Each row was made from one path, in order. Every step used is in the known rows, and no mark comes twice. Write each row's path.
Known rows:
luvufi, nuzu: [  6.3   4.5 -24.0  -8.3   3.3  18.4   0.6 -10.2   8.8   8.3 -14.6 -15.7
   5.1  11.1 -13.2   0.2  -2.1   7.6  11.7  11.1  -7.8 -26.8  14.0  -6.1
  12.3]
zavu, nuzu, vovi: [ 23.8  26.8  -9.0   9.8 -12.6  33.1  24.8   2.3   2.0  36.2   7.8  -8.6
 -36.5   5.0  -9.0 -11.6  13.9 -10.6   1.9  19.4  -4.1 -18.6   9.6 -19.8
   0.5]
zavu, nuzu: [ 23.9  15.1   4.0  -3.9   3.9  21.2  18.0   5.9   5.7  10.4  -1.3  -9.2
 -25.6   4.1  -7.1 -10.9 -18.7  -8.7   0.1  16.8   0.7  -9.7   8.2 -12.4
   2.1]
zoko, begopo, luru: [ 31.8  -0.3   8.4   6.4   8.6  20.0  27.0 -23.8 -11.9  -9.6 -14.8 -26.5
   0.6  12.4 -20.8  12.7  15.2   1.0 -11.7   8.0  12.3   7.2   8.4   3.6
   4.1]
luvufi, nuzu, vovi, zavu, zoko, begopo: [ 20.4  20.0 -37.8  -3.6  18.7  45.9  45.6 -29.6  -3.9  45.0  -1.8 -20.7
 -22.1  36.6 -25.7  23.9  38.2  -9.8  12.6  20.8  41.9 -54.4  31.8  -6.3
   0.3]
begopo, zoko: [ 35.0   8.4  -5.4   5.9   4.0  -0.6  -0.7 -22.8  -5.6   4.6 -19.9  -1.2
   4.2   3.5 -13.1  16.6   8.7  -5.6 -12.3  11.6   1.7   8.7  -1.6 -10.1
   2.7]
nuzu, vovi, zavu, luvufi, luru, tutisi: [ -4.6  35.1 -44.4   6.2  21.1  17.6  26.3 -27.0   4.0  35.0  -1.4   5.1
  -4.9  -8.8 -13.1   2.7  21.5 -39.8  32.2   7.2 -11.4 -28.3  12.1  12.7
  11.6]
nuzu, luvufi, zavu, zoko: [  9.3  34.6 -35.3 -14.6  25.4  -2.1   9.3  10.0  17.2  15.7 -18.4 -19.4
  -8.9  12.8 -10.3   9.7   0.3  -8.5  14.3  28.3  24.9 -34.6  48.8 -35.6
  -2.5]
nuzu, vovi, zavu, luvufi, luru: [-13.2  34.5 -49.5   7.6  -7.3  16.0  41.9 -29.8   1.0  24.2   9.0   4.0
 -19.5  -7.0   3.9   0.7  18.9 -10.6  29.4  18.2  -4.0 -27.0   4.5  -7.6
  -5.6]
begopo, zoko, zavu, nuzu, luvufi, luru: [ 52.7  53.1 -39.9   5.7   1.4  16.8  38.2 -18.6  -4.5  12.8 -35.3 -30.5
 -10.3  18.3 -29.1   4.4  -2.9 -18.4  10.4  37.0  -8.7 -36.8  33.5 -41.8
   3.8]
bozam, luru: [ -2.9   0.4 -31.3  -2.7   1.4  -3.8  -0.7 -16.3 -11.2  -8.9  -5.9 -11.7
  24.3  -0.3 -15.8  -0.9  -0.7   4.6  -8.4  -1.5 -18.0  12.5  -2.5  15.5
   4.6]
zoko, begopo, luru, bozam: [ 48.0  13.3   6.4   8.9  26.4  20.3  10.0 -27.3  -5.8   2.1 -25.1 -26.0
  11.3   5.5 -17.3  23.1  -3.5 -17.7 -18.2 -15.9   8.0  18.0  28.8  11.2
   7.7]
begopo, luru, tutisi: [ 19.8   6.8   1.6   0.1  21.6   6.8  -5.1 -10.1   0.0   9.1 -13.7 -15.2
  20.2 -12.4 -25.2   5.5   8.1 -23.9  -4.7   2.3 -14.9  15.4  -0.6  23.7
  20.3]
begopo, luru: [  9.6   7.1  -1.6   1.8  -7.0   5.3   9.0 -13.4  -3.8  -0.6  -4.5 -15.7
   4.6 -11.1  -8.6   2.9   5.2   4.7  -4.7  15.0  -5.4  19.0  -8.7   2.8
   4.4]
nuzu, vovi: [ -0.9  11.4 -12.1  11.8 -16.8  13.2   9.0  -4.8  -4.1  25.3   9.0   1.6
 -11.2   2.1  -3.4  -1.0  33.4  -2.2   1.8   3.2  -4.5  -7.9   0.8  -9.1
  -0.4]
zoko, nuzu: [  3.4   2.8  16.5 -16.8 -14.3  18.9   9.8 -13.0 -12.9   7.5  -5.1  -4.0
  -1.4  16.8 -10.4   6.3   6.3   4.1   5.5 -11.0  -8.8 -20.6  11.3   8.5
   6.4]
luru, bozam: [ 16.1  13.5  -2.5   3.8  17.5   0.1 -15.4  -4.7   6.2  11.5  -9.6  -0.8
   9.9  -8.5   1.9   9.8 -18.6 -19.1  -6.8 -23.2  -5.1  10.0  20.0   8.2
   3.4]
zoko, begopo: [ 20.5  -7.5  11.2   3.9  16.4  12.8  16.0 -10.9  -7.6  -8.3  -9.4  -9.1
  -4.9  22.0 -11.7   9.0  10.4  -3.5  -6.2  -4.8  18.4 -12.0  17.5   1.1
  -0.2]
begopo, zoko, nuzu, luvufi, zavu, vovi: [ 37.8  62.3 -31.3 -23.7  -2.5  26.8  37.2 -21.5  -1.3  27.0 -30.7 -28.6
  -5.5  32.1 -33.3  17.9   0.7 -14.5  18.3  16.6  -9.6 -48.1  55.8 -47.5
   3.2]
begopo, zoko, zavu: [ 37.1   6.9  -2.2   6.5  -3.1  -1.3   9.0 -22.8 -16.7  15.2 -33.4   9.4
   6.1  21.5 -25.6  18.1   4.1  -2.8  -4.2  21.0   0.2   4.1  14.9  -5.7
  -3.8]
luvufi, luru, bozam: [ 21.7  29.4 -24.9   6.3  19.0  -2.8 -15.3 -14.6  11.8   2.2 -15.1 -10.4
  21.1  -6.0   5.4   4.8 -17.4 -21.3  -7.2 -11.2 -23.2   2.2  24.3   3.5
  20.3]
vovi, zavu, zoko, begopo: [ 14.9   4.7  -1.2 -10.8  31.2  13.8  35.7 -15.5 -10.0  10.1   3.7  -7.8
 -17.1  23.5 -10.1  25.0   6.1 -15.4  -2.4   6.7  54.5 -19.9  16.8   8.5
 -13.0]
vovi, zavu, nuzu, luvufi: [-18.9  32.0 -36.8 -12.6   7.9  28.7  53.6   4.6  -0.1  17.2  25.1 -21.3
 -27.1 -10.3 -12.1  -3.3  -8.2 -15.6  23.6 -10.1  19.0 -34.7   5.4 -25.2
 -32.8]
vovi, zavu, zoko, nuzu: [ -4.4  15.8   3.0 -30.7   0.9  18.3  30.2 -17.7 -15.1  23.9   8.1  -3.0
 -15.5  17.3  -9.0  21.1   1.1  -9.2   9.7   2.5  25.7 -28.0  11.4  17.0
  -6.2]
vovi, zavu, luvufi: [-19.0   6.6 -14.3  -9.3   8.5   5.4  31.4 -15.2   0.2   8.5   7.6  12.6
 -19.8 -12.1   3.5   6.6 -17.9  -9.2  28.3   4.1  20.1 -10.4   2.8   4.1
 -22.9]

Which path is each row?
[ 16.7  31.4 -13.6  -6.5 -17.9  36.0  50.6 -55.8 -23.5  44.9 -10.6   8.8
 -27.2  11.3 -22.2  28.8  30.7 -12.8  24.4   7.9   7.6 -32.2  14.0  -5.0
 -13.4]	begopo, zoko, nuzu, vovi, zavu, luvufi
[  0.1  26.9 -49.5  -7.9   2.0  30.6  28.8 -18.4   4.7  52.6   8.3 -12.3
 -18.7  12.7 -15.1  15.1  27.3  -5.3  18.7  26.9  23.2 -42.7  13.4  -6.5
  -0.9]	luvufi, nuzu, vovi, zavu, zoko
[ 67.3  66.7 -42.2   9.0  19.6  18.0  23.8 -23.9   2.8  24.4 -45.5 -30.7
  -1.2  11.3 -28.1  15.8 -20.8 -37.4   3.6  13.2 -13.9 -27.0  52.9 -34.2
   7.9]	begopo, zoko, zavu, nuzu, luvufi, luru, bozam
[ 52.5  27.0 -30.2  10.1 -13.4  25.9  26.2 -42.3  -2.5  48.5 -53.9  -1.5
 -19.2  30.1 -34.1  20.0  19.7  -4.0  30.9  53.1  -3.3 -38.9  43.2 -22.1
   9.8]	begopo, zoko, zavu, luvufi, nuzu, vovi
[-13.7  11.1 -37.3 -15.9  10.6  22.4  33.7 -25.5   9.6  16.2  -6.3  -4.5
 -13.3   0.2  -7.7   7.6 -18.2  -1.6  41.4  14.8  12.6 -36.6  15.7  -1.6
  -9.3]	vovi, zavu, luvufi, nuzu
[-27.7  13.1 -35.0   5.9 -13.0  21.2  32.7 -17.0 -10.8  34.8  30.6   9.6
  -9.1  -3.1  -6.4   3.9  32.7  -3.0  10.8  -9.9   6.1 -10.2  -8.4  -3.4
 -23.5]	nuzu, vovi, zavu
[ -3.3  14.7 -18.9 -11.9   7.3  27.5  40.9  -3.2  -0.7  18.7  21.6  -1.4
 -24.2  -4.1  -9.4  -6.1 -18.8 -11.6   7.8   4.7  11.5 -12.6  -1.3  -5.4
 -20.9]	vovi, zavu, nuzu
[  8.0  25.1 -22.5  -4.7 -23.4  39.8  41.3 -52.0 -31.0  46.0   3.5   3.5
  -6.0  16.2 -29.6  24.1  46.8  -6.3   4.8  -9.0  -0.8 -25.0   2.1  -3.3
 -13.3]	begopo, zoko, nuzu, vovi, zavu
[ 26.0  34.8 -13.9 -18.9  -6.3  28.2  13.7 -16.3  -2.9  51.1 -20.4  -3.1
 -17.2  38.5 -22.5  11.6  28.4  -2.1   7.5  33.7   3.5 -42.2  55.4 -15.3
  15.7]	luvufi, zavu, zoko, nuzu, vovi
[ -9.7  26.1 -29.4 -24.5  -0.2  22.5  24.2  -7.9  -2.5  13.9 -16.7 -18.0
   3.9  21.0 -23.2   4.7   8.0   5.4  25.8  -8.2  -8.3 -50.4  51.2 -27.9
  -4.6]	zoko, nuzu, luvufi, zavu
[ 34.6  10.8   0.2 -10.2  53.3  21.9  31.2 -25.8 -11.4  18.1 -11.4 -21.8
   1.7  10.9 -37.0  29.9  13.3 -40.4  -6.1   9.4  40.6  -3.2  15.7  32.8
   7.9]	vovi, zavu, zoko, begopo, luru, tutisi
[ 15.8  24.7   4.8  -3.5 -13.7   3.1  25.0  10.0  -2.0  19.8  -6.6  -1.0
 -12.4  26.8  -8.0   0.1 -21.0 -10.5  13.4  22.0  -4.5  -9.8  20.6  -7.2
  -1.5]	zoko, zavu, vovi
[ 10.8   3.4  10.9  -1.6  -4.5  -4.3  19.1  -2.0  -2.9   8.3 -28.4  13.2
 -19.1  13.9  -5.9   6.2 -20.7  -3.9  26.9  26.1   7.2 -12.3  26.8   3.2
  -4.8]	zoko, zavu, luvufi
[-21.2  18.4 -26.7   4.2  -9.3  18.7  41.0 -18.8  -4.0  33.8  14.7  14.0
 -30.7  -8.2   1.1   6.3  16.7 -10.0  30.4   6.9  16.1 -17.5   2.9  -4.1
 -22.8]	nuzu, vovi, zavu, luvufi
[ -3.4  23.2 -31.7  -8.1  38.1   4.3  18.7 -21.5   7.7   9.9  -8.3   3.7
   7.0 -11.9 -10.6   2.9 -12.3 -38.7  29.1   4.0  -7.1 -21.3  12.1  20.9
  12.5]	vovi, zavu, luvufi, luru, tutisi
[ 66.6  19.0  -6.3  -8.8  62.5  17.8   7.3 -18.6   4.4  18.5 -47.4 -24.0
  10.8  31.6 -45.5  21.3   5.9 -31.0 -11.4  37.9  21.6  -8.0  58.0  10.4
  30.2]	luvufi, zavu, zoko, begopo, luru, tutisi
[  7.4  29.7 -13.3  -4.2   3.9  21.6  29.6  15.2   7.5   7.9   3.0 -29.7
 -29.3  -6.1  -7.5  -7.8  -7.4 -14.4  14.8   3.7   7.1 -32.9  15.9 -31.6
 -10.0]	zavu, nuzu, luvufi
[ 38.7  38.4 -18.5   9.2  24.9  32.9  38.7 -38.9 -11.1  44.4  -2.7 -22.1
 -12.2   8.5 -20.5  37.4  23.7 -32.3 -11.8   1.4  38.5   2.3  27.9   9.8
  -6.4]	nuzu, vovi, zavu, zoko, begopo, luru, bozam
[  1.9  54.7 -27.4 -30.3  -6.6  24.3  37.6   0.9   4.4  22.4  -9.7 -27.6
  -9.8  29.7 -18.5   1.8  -7.1  -7.5  30.3   3.7 -11.7 -56.0  56.5 -36.8
  -0.4]	zoko, nuzu, luvufi, zavu, vovi
[ -4.7  47.0 -33.2 -30.0  32.9  20.2  27.9 -16.2  -5.3  23.8  -4.4 -30.4
   8.1   7.5 -25.6  20.9  16.2 -44.6  25.9 -11.6   7.8 -62.7  27.3  12.9
  16.4]	vovi, zavu, zoko, nuzu, luvufi, luru, tutisi
[-22.8  17.1 -59.8  -3.8 -10.1  38.5  32.8 -25.0  -1.4  43.5  15.9  -6.0
  -2.0   7.0 -18.7   4.7  30.6   4.5  23.5   0.9  -1.8 -37.0   5.6  -9.0
 -10.4]	luvufi, nuzu, vovi, zavu
[ 33.1  23.5 -10.5   4.0  36.6  34.3  39.4 -29.3 -14.5  44.3  -3.3 -20.6
  -7.6  12.9 -38.0  29.1  45.4 -41.1  -3.8  12.1  34.6 -11.0  15.5  24.1
   7.0]	nuzu, vovi, zavu, zoko, begopo, luru, tutisi
[ 27.0  12.2   5.9  -4.6  -6.6  19.2  26.1   6.8  -4.9  20.7 -14.2   0.8
 -23.4  20.4 -19.0  -7.6 -22.8  -6.9   7.6  25.5  -0.2 -14.0  24.6  -6.7
  -3.8]	zoko, zavu, nuzu
[  6.3  29.8   7.6 -22.7  -0.5  11.9  18.2   2.4  -7.2  12.8 -10.1 -30.7
 -20.0  14.8  -7.5  19.2  13.5 -12.2  18.2   1.7  23.0 -48.5  27.6  -9.2
   4.5]	zavu, zoko, nuzu, luvufi
[ 57.1  19.4  -9.9  -6.6  34.6  16.2  22.8 -23.1   3.0   6.8 -38.0 -25.0
  -3.5  32.6 -28.6  19.5   3.4  -2.1 -12.4  50.0  30.5  -4.9  49.4 -11.1
  12.1]	luvufi, zavu, zoko, begopo, luru
[ 22.9  13.7  26.4 -23.6  -0.4  10.7   6.4  -8.1  -8.9  14.4 -13.9 -10.1
 -17.3  23.2  -6.5  17.6   2.6  -6.4   1.5  13.8  15.4 -26.0  21.7  10.4
  16.0]	zavu, zoko, nuzu
[ 60.8  33.3 -10.4  15.8 -17.4  30.3  34.6 -21.7 -14.4  49.5 -25.3   0.7
 -28.6  27.7 -34.5   5.7  19.0 -13.7  -2.4  40.4  -3.7 -14.1  25.5 -26.3
  -2.6]	begopo, zoko, zavu, nuzu, vovi
[ 32.3  58.0 -37.3   3.0  15.8  16.5  23.6   0.6   8.2  18.7 -24.7 -29.4
  -5.7   6.3 -14.9   0.2 -29.9 -31.8  16.1   2.1 -17.1 -33.8  54.5 -23.7
   6.7]	zoko, zavu, nuzu, luvufi, luru, bozam
[ 14.8   9.4 -15.7  -8.6   8.4  15.6  10.3 -14.0  16.9   6.9 -28.8 -13.1
 -16.2   3.5  -6.2   2.0 -17.2   2.1  33.1  28.1   0.7 -34.2  25.9  -7.1
  14.1]	zavu, luvufi, nuzu
[ -2.8  47.6 -56.2 -12.0  38.7  29.6  39.8  -1.7   8.7  17.0   9.9 -28.7
  -1.5 -12.0 -23.6  -6.4  -3.1 -46.3  25.1  -8.8  -7.6 -45.3  16.0  -8.5
   0.5]	vovi, zavu, nuzu, luvufi, luru, tutisi
[-12.0  22.5 -46.3  -7.3  12.4   5.7  13.8   4.3  11.5   6.3 -11.3 -13.3
   6.6   5.6 -13.0   0.3   2.8   2.5  19.3   3.2   0.1 -29.5  40.4 -37.2
 -11.4]	nuzu, luvufi, zavu
[ -8.1  23.1 -25.8   0.1  -0.8  13.5  27.7 -10.1  -4.6  43.4  22.1   3.9
 -22.7   4.4  -2.2  15.7  28.0 -14.2   5.8  15.8  31.5 -16.9  -0.5  -1.2
 -12.1]	nuzu, vovi, zavu, zoko
[-13.1  47.4 -59.4  -8.5  10.2  26.2  54.1  -5.5   5.7   6.2  19.2 -31.3
 -15.2  -8.9  -7.6  -8.2  -5.6 -18.4  23.2   2.7   1.4 -42.4   8.6 -27.8
 -16.1]	vovi, zavu, nuzu, luvufi, luru
[ 67.4  42.2 -19.2  12.1  19.8  -6.9   2.8 -41.6   2.6  14.7 -64.1   2.3
   5.6  10.7 -12.9  25.2 -29.2 -31.0   8.5  25.3 -14.9  -1.6  49.2  -2.8
  17.9]	begopo, zoko, zavu, luvufi, luru, bozam
